What can hang from each mark:
tezigud: dobo
tutup: dobo gimeb rutekar vema
ludi: dobo limom
dobo: ropi tezigud tutup
rutekar: tutup
vema: tutup
gimeb: tutup
ropi: dobo

Known rows, with every way that one mark hangs from another:
vema{tutup{dobo{tezigud} rutekar}}: [ 0.95,  0.03,  2.61, -1.02,  0.41,  3.13, -0.11, -2.62, -1.67, -0.26,
  0.02, -0.46, -0.65,  0.11, -1.48, -1.76, -2.39,  0.44, -0.04, -0.45]
dobo{tezigud tutup{gimeb rutekar vema}}: [-1.53, -0.40,  4.36, -0.66,  1.65,  2.93,  1.02, -1.86, -1.40, -0.84,
  1.48,  1.66, -0.34, -0.41,  1.92, -4.92, -0.67, -1.09,  0.47, -0.48]
dobo{tezigud tutup{gimeb vema}}: [-1.26, -0.68,  2.81, -0.76,  1.13,  2.71,  0.80, -1.00, -1.39, -0.96,
  0.96,  1.81,  0.09, -0.80,  0.69, -4.39, -0.47, -0.48,  0.83, -0.53]
tutup{dobo gimeb rutekar vema}: [-1.12, -0.93,  5.31, -0.45,  0.29,  3.31, -0.12, -1.28, -0.50, -0.10,
  0.98,  4.05, -0.23,  0.05,  0.79, -3.34,  0.58, -0.24, -0.58, -0.75]
gimeb{tutup{dobo rutekar}}: [ 0.24,  0.08,  3.02, -0.43,  0.29,  3.32, -0.83, -1.96, -0.87,  0.40,
  0.54,  2.21, -0.64,  0.28,  0.23, -0.31, -0.21,  0.05, -0.25, -0.46]
ludi{dobo{ropi tezigud} limom}: [ 3.60,  0.61, -0.55, -0.84,  0.53, -1.78,  0.04,  0.32, -1.67, -0.19,
 -0.21, -1.16,  0.42, -1.22, -2.29,  0.42,  0.21,  2.22, -0.09,  0.49]
ropi{dobo{tezigud tutup}}: [ 0.91, -0.25,  1.77, -1.54,  1.28,  2.47,  0.33, -0.96, -1.55, -0.72,
 -0.77, -2.94,  0.61, -0.35, -0.59, -0.81, -2.52,  0.43,  1.57,  0.93]
tutup{gimeb vema}: [-1.69, -0.74,  2.39, -0.13,  0.06,  0.77,  0.70, -0.13, -0.23, -0.61,
  0.80,  3.24,  0.08, -0.33,  0.83, -3.12,  0.78, -0.13, -0.20, -0.79]
dobo{ropi}: [ 0.76,  0.42,  0.06, -0.74,  0.06,  0.02, -0.12, -0.61, -0.76, -0.39,
 -0.75,  0.34,  0.60, -0.29, -0.14,  0.58,  0.37,  0.97,  0.11,  0.15]
vema{tutup{dobo gimeb rutekar}}: [-0.63, -0.37,  3.91, -0.71,  0.06,  3.77, -0.54, -2.56, -0.95, -0.48,
  1.10,  2.18, -0.80,  0.62, -0.66, -3.09, -1.57,  0.23, -0.46, -0.53]
tezigud{dobo{tutup}}: [ 0.63,  0.18,  1.01, -0.96,  1.35,  4.59, -0.48, -0.21, -0.56, -0.10,
  0.11, -0.57,  0.40,  0.40,  0.45, -0.46, -2.61,  0.04,  0.92,  1.19]
dobo{ropi tutup{gimeb rutekar}}: [-0.67,  0.41,  3.24, -0.97,  1.29,  2.68, -0.16, -2.25, -1.19, -0.86,
  1.02,  1.43,  0.02,  0.19,  1.71, -2.47, -0.21, -0.09,  0.37,  0.41]
gimeb{tutup{dobo{ropi tezigud} vema}}: [ 1.16, -0.09,  2.62, -1.62,  0.23,  3.30, -0.08, -1.87, -2.57, -0.51,
 -1.02,  3.12,  0.65, -1.28, -1.11, -1.15,  0.29,  1.63,  0.43, -1.08]
vema{tutup{rutekar}}: [-0.67,  0.40,  1.22, -0.16,  0.12,  1.46,  0.25, -1.56, -0.47, -0.48,
  0.93, -0.28, -0.79,  0.71,  0.50, -1.59, -1.68, -0.33, -0.40, -0.21]
rutekar{tutup{gimeb vema}}: [-1.67, -0.61,  2.72,  0.21, -0.68,  1.25, -0.37, -0.96, -0.83, -0.30,
  0.88,  4.06,  0.08, -0.75,  0.89, -4.33,  1.39, -0.46,  0.12, -1.23]
gimeb{tutup{dobo rutekar vema}}: [-0.70, -0.39,  4.09, -0.37,  0.20,  4.13, -0.47, -1.37, -0.88,  0.15,
  0.77,  3.92, -0.45,  0.01,  0.88, -1.68,  0.51, -0.29, -0.46, -0.95]
dobo{ropi tezigud tutup}: [ 1.21,  0.51,  0.46, -1.38,  1.11,  1.99, -0.01, -1.44, -1.90, -0.74,
 -0.63, -1.03,  0.64, -0.82, -0.28, -0.72, -0.88,  0.56,  1.08,  0.43]
ludi{dobo{tezigud tutup}}: [ 1.91,  0.41,  1.37, -0.79,  1.26,  2.04, -0.11, -0.11, -1.54,  0.01,
  0.27, -1.08, -0.29, -0.75, -0.79, -1.53, -0.75,  0.83,  0.99,  0.88]
vema{tutup{gimeb}}: [-1.14, -0.12,  0.95, -0.38, -0.22,  1.24,  0.31, -1.44, -0.66, -0.96,
  0.90,  1.39, -0.49,  0.28, -0.57, -2.86, -1.45,  0.38, -0.08, -0.59]
gimeb{tutup}: [-0.27,  0.34,  0.08, -0.08,  0.04,  0.79,  0.01, -0.77, -0.59, -0.11,
  0.38,  1.45, -0.33, -0.07,  0.28, -0.08, -0.03,  0.18,  0.14, -0.51]
rutekar{tutup{vema}}: [-0.84, -0.33,  1.41,  0.38, -0.87,  1.28, -0.69, -0.21, -0.60,  0.13,
  0.32,  2.56,  0.20, -0.76,  0.75, -2.59,  1.25, -0.66,  0.12, -0.92]

Rows:
[ 2.36,  0.01,  1.40, -1.60,  0.30,  1.67, -0.50, -1.65, -1.97, -0.17,
 -1.66,  0.05,  0.75, -0.90, -2.11,  0.36, -0.27,  1.75,  0.46, -0.07]	tutup{dobo{ropi tezigud}}
[ 0.45, -0.24,  2.40, -1.53, -0.42,  3.55, -0.87, -2.32, -1.71, -0.96,
 -0.18,  2.64,  0.26, -0.07, -2.03, -2.03, -0.90,  1.80, -0.07, -0.43]	vema{tutup{dobo{ropi} gimeb}}
[ 2.48,  0.38, -0.10, -0.55,  0.59,  1.53, -1.18,  1.07, -0.94, -0.15,
  0.97, -0.14,  0.39, -0.67, -1.03,  0.09,  0.50,  1.15,  0.00,  1.21]	ludi{dobo{ropi tutup} limom}
[ 1.71,  0.47,  2.54, -1.77,  0.44,  3.08, -0.24, -3.25, -2.44, -0.63,
 -0.77, -0.08, -0.02, -0.20, -1.61, -1.24, -2.03,  1.39,  0.06, -0.28]	vema{tutup{dobo{ropi tezigud} rutekar}}
[-0.31, -0.44,  4.40, -1.42,  1.70,  3.48,  0.94, -1.21, -1.56, -0.83,
  0.06, -1.42,  0.41, -0.20,  1.36, -2.68, -2.07, -0.42,  1.08,  0.51]	ropi{dobo{tezigud tutup{rutekar vema}}}
[-0.45, -0.42,  1.54, -0.56,  0.95,  2.81,  0.51, -0.26, -1.15, -0.55,
  0.39,  0.31,  0.22, -0.86,  0.49, -2.68, -0.56, -0.71,  0.80, -0.21]	dobo{tezigud tutup{vema}}
[ 1.27,  0.24,  1.50, -1.25, -0.17,  3.06, -1.20, -1.73, -1.63, -0.14,
 -0.72,  2.69,  0.38, -0.43, -1.10,  0.68,  0.42,  1.57,  0.15, -0.37]	gimeb{tutup{dobo{ropi}}}
[-0.80, -1.15,  4.11, -0.21, -0.94,  3.53, -1.46, -1.21, -1.08,  0.08,
  0.54,  5.03,  0.16, -0.84, -0.39, -4.10,  1.48, -0.01,  0.05, -1.24]	rutekar{tutup{dobo gimeb vema}}
[-1.59, -0.07,  4.35, -0.91,  1.20,  3.55,  0.22, -1.67, -1.20, -1.08,
  1.25,  3.07,  0.25, -0.11,  2.45, -3.78,  0.40, -0.44,  0.13, -0.08]	dobo{ropi tutup{gimeb rutekar vema}}
[ 1.60,  0.03,  1.77, -0.85, -0.95,  2.72, -2.24, -1.71, -1.62,  0.31,
 -1.06,  2.17,  0.70, -0.80, -1.40, -0.39,  1.06,  1.05,  0.32, -0.27]	rutekar{tutup{dobo{ropi}}}
[ 0.15,  0.44,  3.63, -1.55,  1.82,  5.65,  0.04, -1.04, -1.35, -0.58,
  0.18,  1.16,  0.83,  0.28,  2.28, -1.83, -1.68,  0.22,  0.50,  0.91]	tezigud{dobo{ropi tutup{rutekar vema}}}
[ 0.90,  0.78,  2.00, -1.27,  1.62,  2.05,  0.23, -2.31, -1.92, -0.61,
 -0.08, -1.23,  0.20, -0.35,  0.94, -1.18, -1.13,  0.04,  0.79,  0.49]	dobo{ropi tezigud tutup{rutekar}}
[ 0.46, -0.55,  2.36, -1.26,  0.03,  2.99, -0.05, -2.53, -1.90, -0.78,
  0.05,  1.23, -0.36, -0.37, -2.58, -3.02, -2.08,  1.16,  0.30, -0.83]	vema{tutup{dobo{tezigud} gimeb}}
[ 1.57, -0.21,  2.70, -1.75,  0.42,  1.66, -0.20, -2.38, -2.20, -0.56,
 -1.03,  1.60,  0.62, -0.93, -1.94, -1.39, -0.15,  1.94,  0.49, -0.39]	tutup{dobo{ropi tezigud} gimeb}
[-1.47,  0.17,  2.45, -0.30,  0.30,  1.46,  0.55, -2.25, -0.68, -0.88,
  1.51,  1.25, -0.91,  0.73,  0.61, -3.31, -1.59, -0.17, -0.40, -0.52]	vema{tutup{gimeb rutekar}}
[ 2.80,  0.16, -0.57, -0.16,  0.47, -1.72,  0.18,  0.95, -0.90,  0.21,
  0.56, -1.46, -0.16, -0.93, -2.12, -0.12, -0.14,  1.27, -0.15,  0.30]	ludi{dobo{tezigud} limom}
[ 0.14, -0.25,  4.04, -0.84,  0.70,  3.61,  0.24, -2.17, -1.83,  0.02,
  0.25,  2.72, -0.41, -0.52,  0.22, -2.24, -0.25,  0.08,  0.03, -1.19]	gimeb{tutup{dobo{tezigud} rutekar vema}}
[ 1.37,  0.64,  0.99, -1.65,  1.41,  4.59, -0.59, -0.84, -1.31, -0.47,
 -0.60, -0.33,  1.03,  0.12,  0.35,  0.08, -2.06,  1.05,  1.02,  1.35]	tezigud{dobo{ropi tutup}}
[-2.33, -0.51,  4.36, -0.21,  1.15,  3.58,  0.33, -1.05, -0.43, -0.66,
  2.01,  2.81, -0.36,  0.15,  2.63, -4.42,  0.07, -1.39,  0.05, -0.24]	dobo{tutup{gimeb rutekar vema}}
[ 0.52, -0.37,  4.17, -0.96,  0.89,  1.81,  0.14, -2.64, -1.44, -0.07,
  0.18,  1.17, -0.44, -0.19, -0.58, -2.44, -0.79,  0.43,  0.06, -0.50]	tutup{dobo{tezigud} gimeb rutekar}
[ 1.25,  0.07,  4.15, -1.68,  0.96,  1.79,  0.03, -3.27, -2.20, -0.45,
 -0.55,  1.36,  0.19, -0.48, -0.65, -1.85, -0.38,  1.35,  0.16, -0.36]	tutup{dobo{ropi tezigud} gimeb rutekar}
[ 1.70, -0.04, -0.11,  0.13,  0.53,  1.40, -1.09,  1.65, -0.17,  0.25,
  1.71, -0.37, -0.26, -0.36, -0.92, -0.51,  0.09,  0.16, -0.10,  1.05]	ludi{dobo{tutup} limom}
[ 0.42, -0.53,  2.62, -0.91,  0.15,  3.30,  0.01, -1.32, -1.83, -0.12,
 -0.30,  2.93,  0.05, -0.98, -0.95, -1.78, -0.04,  0.63,  0.30, -1.22]	gimeb{tutup{dobo{tezigud} vema}}
[-2.01, -0.44,  3.87,  0.00,  0.58,  0.94,  0.91, -0.98, -0.24, -0.51,
  1.35,  2.96, -0.32,  0.14,  2.08, -3.56,  0.55, -0.67, -0.49, -0.75]	tutup{gimeb rutekar vema}
[-0.50, -0.23,  2.90, -1.43,  1.21,  2.78,  0.71, -1.59, -2.13, -1.32,
  0.20,  2.10,  0.71, -1.11,  0.56, -3.81, -0.10,  0.47,  0.96, -0.35]	dobo{ropi tezigud tutup{gimeb vema}}
[ 0.43,  0.23,  1.74, -1.50,  1.27,  1.94,  0.30, -2.16, -2.12, -1.13,
 -0.01,  0.46,  0.50, -0.82, -0.13, -2.45, -0.80,  0.76,  1.11,  0.13]	dobo{ropi tezigud tutup{gimeb}}
[ 1.16, -0.15,  3.95, -1.46,  0.73,  2.67,  0.11, -1.96, -1.99, -0.29,
 -0.87,  1.57,  0.55, -0.74, -0.12, -1.51,  0.14,  0.91, -0.01, -0.50]	tutup{dobo{ropi tezigud} rutekar vema}
[-1.24, -0.39,  2.91, -0.95,  0.67,  3.36,  0.02, -0.80, -1.18, -1.14,
  0.70,  3.26,  0.68, -0.57,  1.23, -3.35,  0.70,  0.13,  0.49, -0.13]	dobo{ropi tutup{gimeb vema}}
[ 1.61, -0.06,  3.02, -1.45, -0.30,  2.05, -1.25, -3.18, -2.80, -0.28,
 -0.99,  2.43,  0.59, -1.38, -1.87, -2.59,  0.46,  1.60,  0.81, -0.82]	rutekar{tutup{dobo{ropi tezigud} gimeb}}
[ 3.23,  0.53, -0.11, -1.04,  1.08,  0.86, -0.53,  0.31, -1.88, -0.31,
  0.41, -1.30,  0.42, -1.21, -1.76, -0.37, -0.27,  1.46,  0.49,  1.00]	ludi{dobo{ropi tezigud tutup} limom}
[ 1.70, -0.17,  1.16, -0.46,  1.22,  0.78, -0.08,  0.13, -1.34, -0.33,
  1.80, -0.01, -0.32, -0.93, -1.47, -2.74, -0.57,  0.70,  0.39,  0.49]	ludi{dobo{tezigud tutup{gimeb}} limom}
[-0.67,  0.10,  3.18, -0.69,  1.76,  2.06,  0.65, -2.46, -1.38, -0.66,
  1.26,  0.01, -0.54, -0.08,  1.29, -3.50, -1.35, -0.69,  0.69,  0.00]	dobo{tezigud tutup{gimeb rutekar}}
[ 0.15, -0.23,  3.82, -1.18,  0.56,  3.17,  0.15, -3.38, -1.89, -0.66,
  0.51,  1.02, -0.77,  0.07, -1.30, -3.49, -2.27,  0.57, -0.01, -0.77]	vema{tutup{dobo{tezigud} gimeb rutekar}}
[-0.05, -1.12,  3.78, -0.97,  0.28,  2.43,  0.31, -1.19, -1.44, -0.38,
 -0.09,  3.01,  0.21, -0.91, -1.09, -3.39,  0.12,  0.63,  0.18, -1.06]	tutup{dobo{tezigud} gimeb vema}
[ 0.25,  0.69,  3.75, -1.74,  2.09,  4.66, -0.07, -2.36, -1.56, -0.76,
  0.47,  0.99,  0.46,  0.57,  1.65, -2.14, -2.27,  0.70,  0.74,  1.08]	tezigud{dobo{ropi tutup{gimeb rutekar}}}
